Each row was made from one walk, in order. Every step used is in the known rows, and no mark comes twice. Write each row's walk.
Known rows:
e/w: [ -8   0   5 -17  12   3   0  -7 -14  -9   4   6  14   4   6  -7   3   0
   6  12  15  -5  -6   8  20  12   3   4  -1   9   3  10   3  -2  -1   3
  -2 -13]
c/x/r: [ -1  -3  19 -23   7  -8  11  -5 -27   0   5   3 -12  -1  -5 -23  -9  -1
   2  -9  -3   2   3 -11   3  16  25  -8  11   4 -11   3 -10  22   3   8
   8   4]
a/j: [  9 -20  -2   0  -3   2   3 -13  -2  -5   3   1   5   3   0  -2  12  -7
  -5 -14  -6  -7 -11  -7  -5  10  12 -10   1   7   0   5  -6  12   4  -5
   3   9]
h/j/c: [ 19  -5  -4  -9  -9  -4  -2  22  17  -6  -6  -4   9  -3  30  11   9  -7
  -7  16   7  11   8  16  -4  16   4  10  11   1   3   6 -13  -2 -10  -1
   6   4]
h/j/c/x/l/w/e: [ 21   3  -8  -3  10 -24  20  21   2   2  -5  10  -2  -7  43 -16  14   5
  -8  18  23   0  14  18  29  12  19   0 -11  22  10  -3 -34  11   2  -5
  -7  13]
h/j/w/l: [ 10  -3 -10  -7  19  -9  13  28  19   2  18 -22 -13   0  34   8   6   5
  -7  10  13 -14   9  15  -5   1  -2  -6   9  15  11  11 -19   5  -3   4
   1  -7]
m/e/w: [ -9   0   2 -16  13   1  -4  -3  -8 -16   7  -1   8   0  -2 -26  -5  21
  20   5  13  -7  -4  11  26  26   0  -6 -10  13  20  22  -3  -5 -12 -12
  -5  -5]
p/d: [  5   1 -11  -9   4   9  -5   5  12  -7  -1  17   8   5  -5  -7   4  -7
  -5  12  -6 -10  19  -4   3  -2   1   9  -1   9   1  -7 -14  14   6  -4
   2   1]
h/j/w: [  8   1 -11 -13  14   3  11  26  24  -6  26  -9  -7  11  24  -4   7  -2
 -11  20   8  -8   2  12  -2   5   7  -7   8   9   4   8  -9   4   1   4
   4  -5]
z/c/x: [ 16   0   6  -9  -6  -6  -4 -20  -7   0   4   9  -7 -16   6 -11  -7   3
  -4  13   3   8   4  -2  19   6   3   0   4   1 -11  -8   0   9  11   4
   9   5]
r/x/c/z/p: [ 12  -2  -9  -8  -5   9   3 -31 -28   9  14  32   6 -18  -7 -23   4 -11
   6 -15   8  12  18  12 -19 -10   2  14  -5  16   3  13 -11   8 -11 -13
  13  10]
a/j/c/z/p/d/r: [ 46 -43 -25 -18 -12  18 -18  -5  -1 -19   6  45  30 -28   8 -26  18 -11
  13  -1  -7 -21  29 -36 -12  15  22  23  18  32  -3  15 -22  26  -5 -11
  -9  -3]
m/e/w/l/d/p/z: [ -8 -18 -23 -16  17   1  -9  -8 -21 -16  16  19  -1 -15   4 -32  -4  48
  13 -15  17 -21  16 -14  16  12   0   8  -9  45  25  38 -48  10 -18  -6
 -18  -6]
j/c/x/r: [ 14 -14  19 -16   8 -15   4  -1 -26   5  -1  12   1  -8   9 -11  -2  -7
   4  -3   1  13   6 -13   1  28  26   5  12   1  -5  13 -12  18  -2  11
   3   4]
c/z/p/d/r/x/l: [  9 -12 -21 -19  -6  24  -3   4 -17 -19   3  58  15 -16  -1 -46  16 -15
   3  -1   3 -18  44  -8 -16 -15  11  12   9  26  -1  -3 -32  17   1 -19
  -5   2]
l/d/p: [  0  -8 -14  -5  -9   3  -7   3  -8  -2  16  18 -12  -4   4  -6  -1  13
  -5   9  15 -17   7 -22  -5  -1   6  -4  -2  13   0   9 -22  12  -3  13
  -9   8]
q/j/w/l/x/c: [ 43 -13 -12  10  12 -12  10 -13 -32  21  23 -18  -6  -4  31  -2  15   8
   2 -18  16   4   8  -2  -3   1  13  -5  -8  33   7  29 -26  17  -9  12
 -20  13]
x/l/w/e/m: [-11  -9  -8   7  21   2   9   4   6   9  -1  10  10  -3  18 -19  17  -1
  21   4  13 -11  14  -7  41  -2  21 -13 -33  21  17   0 -25  -8   2 -15
 -23  16]
p/d/r/x/l/w/e: [ 11  -3 -16   3  15   1   7  15   0 -16  -5  41   6  13   2 -51  29   4
   3  18  19 -15  38  -3  22 -17   9 -10  -7  20  26  -3 -32   9  -7 -25
 -22  11]
m/e/w/l/d/r: [ 10  -8   8 -23   1  -1 -17  10 -19 -25  10   0   2 -11  15 -26 -12  48
  33  14  29 -39  18  -6  28  10   0 -10   2  30  30  41 -19  10 -24  -7
 -26 -12]
d/r/x/c: [ 18  -2  13  -6 -11   8  -6 -11 -30  -9   0  18   8   5  -2 -31   5   3
   4 -10  14  12  21   3 -19   0  -5 -12  11   7  14  10   1   4 -21 -12
 -11   1]
e/w/l/d/r/x: [  4 -11  17 -27   2  -1  -5  -3 -27 -18  10  20   5   5  14 -12   3  21
   8  26  36 -25  20  10  13  -6  -3  -7   6  12  26  33 -15  11 -18  -3
 -14 -13]
l/x/r/d/p: [  3 -25  -3 -22  -9   1   3  -1 -39   3   3  16 -21   0   4 -27  25  -6
  -3   3  13   9  13 -15 -10  22  22  -6  -5  -1  -4  15 -26  12 -15  14
  -7  17]
a/j/q: [  1 -24  -7   3  17  -6   4  -5  14  -1  15   5  -1  -3   7   7   7   4
  -9  -6  -6  -1 -11 -12 -24  11  24 -22 -11   4 -10   2  -5  10   1  -1
  -9  12]
p/d/r/x: [  8  -9   1 -18  -1  13  -6   7   7 -23   0  33  10  12 -10 -33  10  -2
  -6  15   3  -7  33  -1  -8  -4  -2  -8  11   1  15  -3  -9  13 -10 -19
  -4  -2]
p/d/r/x/l/w: [  7  -6 -17 -14   7  10   3  16 -20 -22  -5  45   8  24  -1 -41  32  -3
 -13   6  18 -14  34  -4  14 -10  16  -7  -3  20  11  -2 -31  12   7 -23
 -18   1]
a/j/c/x/r/d: [ 20 -39  24 -26   3  -6   4 -11 -32   4   2  21   6   1  12  -5  24 -19
   2   6  -4   3   2 -13  -6  47  29   5   3   0   5  26 -14  39   2  13
   0  13]
x/c/z: [ 16   7 -11 -11   1   9 -12 -22 -29  13   4  13  11 -10  -1 -15 -12  -4
   9 -27  -1   5  13 -14 -18  -4  -4   9  -8  29  -5  22 -17   6  -4   0
   4   2]
e/w/l/d/p/z/c/x: [ 11 -17 -17 -26   9  -2  -9 -31 -34 -10  16  34  -3 -27  14 -21  -5  30
  -4   4  23 -10  19 -19  27   3   4  19   4  41  -3  21 -40  23   5  12
  -7 -10]
h/j/a: [  6  -1   2  -5  -6 -10   9  16  37 -13   6 -22   5   8  28   3   4  12
 -13  18   8  -5  10  13 -14  10  11  -8   9   4  -4   8 -12  11  -2  11
   9  13]
h/j/c/x/l/d/p: [ 15  -9 -11 -23 -16  -4   3  27 -16  -6   5  27  -7 -15  46  -6   0   0
 -26  12  25 -14  20  -3 -10  20  19  -1   2  29  -7   3 -51  27   6  18
  -5  13]
l/w/e/m: [ -6 -11  -4   1  20  -3   6  -7  23   8   9   2   8   0   7 -19  11  11
  24  15  12  -6   9  -7  45   4  15 -16 -31  10  23   7  -8  -8  -8 -18
 -16  10]
e/w/l: [ -6  -4   4 -11  15 -10   0  -5 -18  -1  -3  -6   7  -8  15   6   1   6
  10   2  21 -10   2  10  18   6  -7   6  -1  14   9  14  -7  -1  -6   3
  -6 -17]
j/h: [ -6 -20  11  15   9  -1   1   8   9   0  -2   8  -1   2   4  -3 -10   4
   0  15   2  -2  -9   0 -14   3 -13  -2   4  -1  15   3   6   3  -2   9
   9   3]
l/d/r/x/c/z: [ 25   1   0 -27 -12  18 -19 -19 -37  -4  17  39  10   3  -1 -30 -10  12
   6  -2  16 -10  31 -14 -22 -18  -2  -6  -2  27  12  42 -26  19 -17  -5
  -3   5]
j/w/l/d/r/x/c/z: [ 31  -9  -3 -17  16   5 -11  -9 -35  10  35  30   1  -2  17 -22  -7  18
  10  -1  27 -25  34 -18 -26 -20  -6  -8  -4  39  26  55 -35  24 -14   5
 -14  -7]
c/x/r/d/p: [ -6 -20  11 -31   1  -4   5  -2 -33   2  11  20 -19  -2  -1 -31   9  -4
  -1   0   6   1  11 -21 -12  37  13  -4   8   2  -3   6 -16  27  -6  18
  -8   5]
z/c: [ 16  -3  -6   6  -8   3 -12 -12  -1  -1  -1   3   0 -11   4   1   6  -1
   6  13   0  14   4  -6  17  -5  -1   8   6   0  -7  -1   0  -7   4   1
   3   9]

Write each row's walk:
[ -3 -29   1 -31   9 -10   0  -4 -51  -5   3   2 -19 -11  13 -41  18  22
  22  -2  31  -4  17  -1  14  42  14 -11 -14  18  24  40 -37   7 -32   1
 -17   9]	m/e/w/l/x/r/d/p
[ 21  -9 -14 -23   1  -2  -2 -34 -53   2  10   7   0 -44  16 -37  -8  25
  31 -21  29  -6  20  16  16   9  11   8 -22  47  12  37 -30   3 -24 -14
  -3   2]	m/e/w/l/x/c/z/p
[ 37  -4 -21 -25 -13  27 -19  -9 -22 -13   9  38  18 -26  -2 -44   0  -2
  22  -8   1 -16  44 -29 -11  -8   7  23  16  42 -10   6 -18  22 -10  -8
 -12  -8]	x/c/z/p/d/r
[ 13 -10   1 -18  10   4   0 -27 -28  -8   2  19  -4 -10 -11 -34   2   5
   3 -14 -17  24  13 -25  16   4  27  16  18  15 -20   9 -23  19   9   0
  13   9]	p/z/c/x/r
[  8  -7 -15  -4  -4  11   2   5  12 -11   6  23   3 -14  -5  -9  12  -8
   5  19  -2 -13  21   1  11  -4  11  24   6   8  -5 -19  -5  15   5  -6
   0   1]	z/p/d
[  4  -9  10  -8  -7   3  -1   0  -6 -15   2  16   2   8  -6 -27   7   6
  -2   2   9   4  13   3 -13  -1  -4 -16  13  -9  14   5   5  -1 -16 -15
  -7  -4]	d/r/x
[  2 -39   9  15   5   2   3  -4   7  -5   1   9   3   4   3  -4   1  -3
  -6   3  -4 -10 -20  -7 -18  11   0 -12   4   5  15   8   1  16   1   3
  12  13]	a/j/h
[-12  -8 -12   1  -6   5   3   6 -25  -2   8  40 -10   4   8 -13  13  -3
 -19   2  23 -10  16  -3 -15  -8   7 -10  -9  13  10   6 -40  11   2   4
  -6  22]	r/x/l/d/p
[ 23 -13 -22 -25  -8  22 -15   3   1 -21  10  36  13 -23  -6 -39   1   1
  16   6  -4 -25  36 -28  -5  -8   9  19  16  28 -11   1 -14  17  -4 -11
  -8 -11]	c/z/p/d/r
[ 14  -7 -18   6   3  11 -10 -20  -2  -7  -3  16   7 -11  -5 -11  10   7
   2  -5 -14  21   8 -12  13 -12   1  24   7  11  -9   5 -12  -3   7  -7
   6   3]	p/z/c
[ 10 -13 -36   7  -7  19 -15  -8 -27  -7   2  42  -2 -17   9 -17  15   7
  -7  -8   3   1  21 -35   5 -19  13  22   1  36 -13   9 -51   8  14   8
 -10  17]	x/l/d/p/z/c
[  1   5 -16  21  16 -11  13   7  -4   8  -5   9  -4   1  13 -17  18   7
   8   2  15  -8   6  -3  30 -13  12  -3 -19  19  11   0 -22  -3   3  -8
 -17  12]	x/l/w/e
[ 17  -6  -7 -18  -5  16 -13  14   6 -22  -2  19  11   3  -3 -28   2   4
   5   9  -1 -17  29 -20  -1   0   2   1  16  14   1  -7  -9  14  -4  -6
 -15 -10]	p/d/r
[ -5 -16 -27   2   6   7  -2  -8  -5  -7   4  23   1  -6  -9 -25   6  11
 -10 -32  -7  11   8 -23 -18   5   1   9   6  19  -4   1 -22   2  -4  -3
  -7  -6]	d/p/z
[ 11 -16 -20  -8   1   2  -5 -28 -12  -6   7  31  -5 -22  -3 -36  -1  14
 -14 -17  -5  19  13 -25   2   9   3  10   9  22 -16  -7 -21  10   7   1
   1   0]	d/p/z/c/x
[ 10  -6   8   0   3 -10   5   7 -24   7 -12  22   8 -15  27   0  -2 -12
 -10  -3   6   2   8  -1  -4  18  10   6  -5  13  -3  -5 -19  13  15  11
  -7   2]	j/c/x/l
[ 12 -18 -32   8  -1   9 -13 -21  -7  -6   2  24   0 -17  -6 -24  15  10
  -3 -17  -6  23  13 -30   0  -2  -1  18  13  19 -12   0 -22  -5   0  -3
  -3   4]	d/p/z/c
[ 20  -7 -10 -11  11 -12  19  21   9   2  17 -21 -21  -4  40   1   7   8
 -19  11  21  -9  12  25  -1  -5  11 -15  -4  14   5  10 -27   5  -4   5
   4   0]	h/j/w/l/x
[ 28  -6  -3 -23 -22  20 -10 -21 -39  -9  25  45   6 -17   0 -36  -1  10
  15   4  19 -13  32  -9 -15 -20  10   8   5  27   7  31 -18  22 -18  -6
  -5   5]	l/d/r/x/c/z/p
[ 10   1   2  -1  -6  -1  -1  -9 -25   1  -6  16  -5 -19  16 -12   0  -8
  -7   2   4   3   9  -3  15   0   8   1   0  14 -17 -14 -17   9  22   7
   1  11]	z/c/x/l
[ 17 -23 -12 -17   4  -4  -6 -22 -40  -1  11  25 -22 -26   3 -28  -1  27
   1 -15   3   1  26 -43   9  -3  24  15  19  33 -12  20 -55  32   0  13
  -1  12]	w/l/d/p/z/c/x/r
[ 27 -18  11 -11   2 -17   6  -5 -26   5   7   0   8   0  12  -6  12  -6
   9 -11  -6  20   1 -23   6  36  35   8  20   8  -9  22 -19  28  -6  12
  -6  17]	q/j/c/x/r
[ -8 -16   3  -2  15   5   9   5  -2  -6   1  26  13   6  13 -46  25   3
  19   6  22  -7  27  -5  28  -3  18 -31 -20  13  32   7 -20  -7 -13 -28
 -28  13]	d/r/x/l/w/e/m
[ 46 -10 -23 -30 -21  24 -13 -17 -35 -13   7  39  10 -29   4 -52   1   0
  12  -6  10 -12  45 -18  -9 -11  21  13   1  41 -14   6 -27  21 -11  -8
  -9   0]	l/x/c/z/p/d/r
[ 16  -2   1 -14   5 -10  -3 -21 -47  -1  -3 -10  -2 -17  20 -27  -7  27
  18 -16  30  -1  13  23  19  16   3 -10 -23  34  23  31 -25  -1 -23 -10
  -9   4]	m/e/w/l/x/c
[  5  -7 -16  -8  -5   7   0 -11  -6   2  13  17   2 -26  -4 -11  -1  -2
  12  -6  -3  -7   7  -7  -4  -6   8  18   1  13 -11   6  -7   4   0  -3
   6  -2]	c/z/p
[ 25  -7  -5 -19 -10  19 -13  -7 -36 -22   3  43   3 -17  13 -34  -2  20
  -2   3  -1 -12  27 -29  15 -17  19  10  12  37 -15   8 -36  27  19   5
 -16   2]	p/z/c/x/l/d/r
[ 13 -11  19 -26  -4   1  -4 -16 -31   2   5  15 -12  -5   2 -16  13  -7
  10  25  -1  12  13 -11  18  20  13   9   7  -6  -7  12  -7  23   6  14
   4  14]	z/c/x/r/d
[ -9   2   3  -1  -3   7   7   4 -21  -2   4  31  -4  10   7   2  10  -6
 -15  14  14 -11  13  14  -3 -20  10  -6 -16   7  12  11 -30  14   9   0
   3  21]	r/x/l/d
[ -3 -10  14 -18   3   7   0   5 -23   1  -1   6  -5  10  -3  -4  20 -11
  14  14  -3   4   9  -8   0  15  11   9   4  -8   4  21  -7  14  -6   8
  -3  10]	x/r/d
[  8 -28 -18 -11   1  16 -14 -15 -30  -4   2  31  -5  -7  -7 -30  33  -2
   9  -4 -10  26  20 -37  -1  13  10  28  16  11  -9  21 -30   8  -6   6
  -7  13]	x/r/d/p/z/c
[ -6   5   7  -8   4  -4  11   3 -25   2  -5  15  -4  -8  13 -12  -6  -7
 -13 -11   3  -9   4   3  -2   5   9  -7  -5  15  -9 -13 -16  17  19   6
  -3   1]	c/x/l
[ 14  -1 -10 -10  -1  13  -3 -16 -29  -7   4  40  -2 -15  11 -13  -2   9
 -11   4  -3  -5  18 -13  18 -19  18  20  -5  33 -15   6 -40  26  29   8
   1  13]	p/z/c/x/l/d
[  0   7  -4   4  19 -19  22  -1 -11   8   1  15 -10  -4  14 -27   5  11
  -1   4  17 -13   6   3  32  -3  14 -10 -22  22   7  -9 -21  13  12  -3
 -15   9]	c/x/l/w/e
[  0 -13 -26  -6   1  12  -5  -6  -9  -8  15  31  -3  -4  -6 -16   3  21
 -11 -11   0  -7  12 -27  -9  -7   8  12   0  25  -1  14 -35  15  -1   6
  -8   2]	l/d/p/z
[  7 -15  13 -24  -5   4   6  -3 -35   2  -1   6 -14   7   4 -12  21  -8
   2  14   4   9  11   3   2  11  24  -1 -10  -8  -1  20 -16  13  -7  10
   1  17]	l/x/r/d
[ 10  -9   0   1  -3 -15   7  -6 -16   8  -7 -11 -15 -15  17   3  -1   9
  -8  -7  12  -2  10  14   1 -10   4  -8 -14   5   3   2 -18   0  -7   0
  -1   4]	w/l/x
[ -7  -4   2  -9  17 -12  -3  -3 -12  -8   0 -12   3 -11   9 -14  -6  28
  25  -4  19 -13   4  13  25  21  -8  -4  -8  19  27  25 -13  -4 -17 -12
  -9  -8]	m/e/w/l
[ 18  -1  -8 -29   8  -3  -6 -36 -59  11  -1   7  11 -21  22 -16  -9   5
   7 -22  27  -2  16   5   3  -2   3   5 -21  42  -1  35 -33   4 -11   2
   2  -7]	e/w/l/x/c/z
[ 14  -5  -5 -10   5   4  -2 -29  -8  -6   3  22   2 -14  -5 -22  -4  11
  -9  -6 -13  17   9  -8  14  -2   6  15   3  14 -13  -4 -12  13  14  -4
   9  -1]	p/z/c/x
[ -7 -21 -21  -8   5  13  -4  -6  -9  -3   4  30   1  -1  -6 -18  21   6
  -8  -9  -6   8  14 -17 -19  13 -11  20  -4  11   6   9 -19  11  -5   3
 -14  -5]	r/d/p/z
[  5 -19 -30 -13   8   6   2 -16 -44   1   4  51  -9  -5   9 -38  35   8
 -18  -5  11   9  19 -21  22  14  11  19 -15  32  -8   1 -40  18  23   3
 -21   3]	r/d/p/z/c/x/l/w
[ 17 -16 -31   1  -8  14 -18 -20 -10  -8  15  35  -4 -14  -2 -16   9  19
  -5   4   1   5  17 -34   8 -14   6  20   5  25  -9  14 -35   9   2   7
  -4  11]	l/d/p/z/c
[  7 -23   3  19   3  -4   3   5  10  -1   7  -4   6   9   6   0   3   4
   5   6  -6   4 -14  -7  -8   9  -6   1  11   6  10  13   0  13  -5   8
   0  16]	q/j/h
[  9 -21 -15 -18  -1   8  -8 -26 -16  -3  10  39  -6 -15  -1 -29  13   9
 -11   4  -4  17  18 -20  -1  20  -7  20   0  13  -5   1 -17  18   6   8
  -6  -1]	r/d/p/z/c/x
[ 15 -12  -1  17  -1 -15   6  -6  22  -1  15 -21  15  11  15   8  14  14
   2   0  -4   0   0 -13  -9  17  13   0   6   9  -7  20  -8  19   0  16
 -11  23]	q/j/a
[ 10 -22   4 -25  -7  -1  -7 -14 -34   2   9  23 -19 -12   1 -29  17  -5
   5  15   7  15  15 -28   6  31  12   5  12   2 -10   6 -17  20  -2  18
  -4  14]	z/c/x/r/d/p
[ 12  -7 -12  -8 -15   3  -8  -6 -31  -1  10  35 -17 -22  21 -19  -2   5
 -11  11  20 -12  16 -25  11  -1  14  -2  -3  27 -16  -4 -39  21  19  20
  -8  19]	z/c/x/l/d/p
[ 28  -4 -17 -12 -16   8   1 -30 -41  10   9  20  -1 -32   6 -24  -2  -3
   6 -17  10   6  17   2  -8 -10  19  12 -16  28 -15  12 -18   7  -8  -1
   6   9]	l/x/c/z/p
[ -5 -11  -8 -17   4  -5  -8  -2 -26  -4  13  12  -4 -12  20   0   0  20
   5   9  35 -27  10 -11  14   6   0   3  -1  28  10  22 -29  10  -9  16
 -15  -9]	e/w/l/d/p
[  8  -9   6 -15  -3  -2   9  -6 -32  -1  -4  -2 -13   1  -1 -18   8  -3
   0  -8   2  11   5  -5   5   2  35  -9   0   0 -11  13 -20   5  -6   3
   8  17]	l/x/r
[ 16  -2 -21 -15  -1  18  -2 -26 -16   1  13  50  13 -13 -11 -30   8 -18
   3  -2   3   2  37   6 -16 -11   3  24  -7  24   5   8 -25  22  -5 -17
  14  11]	r/x/c/z/p/d
[ 23 -23 -24  -4  23  -5  -2 -16 -12   6  37  32 -20 -23  18 -18  -3  30
 -11   4  13 -15  21 -33   6  -6   6  11   1  40   3  18 -41  28  13  21
 -11  -7]	j/w/l/d/p/z/c/x
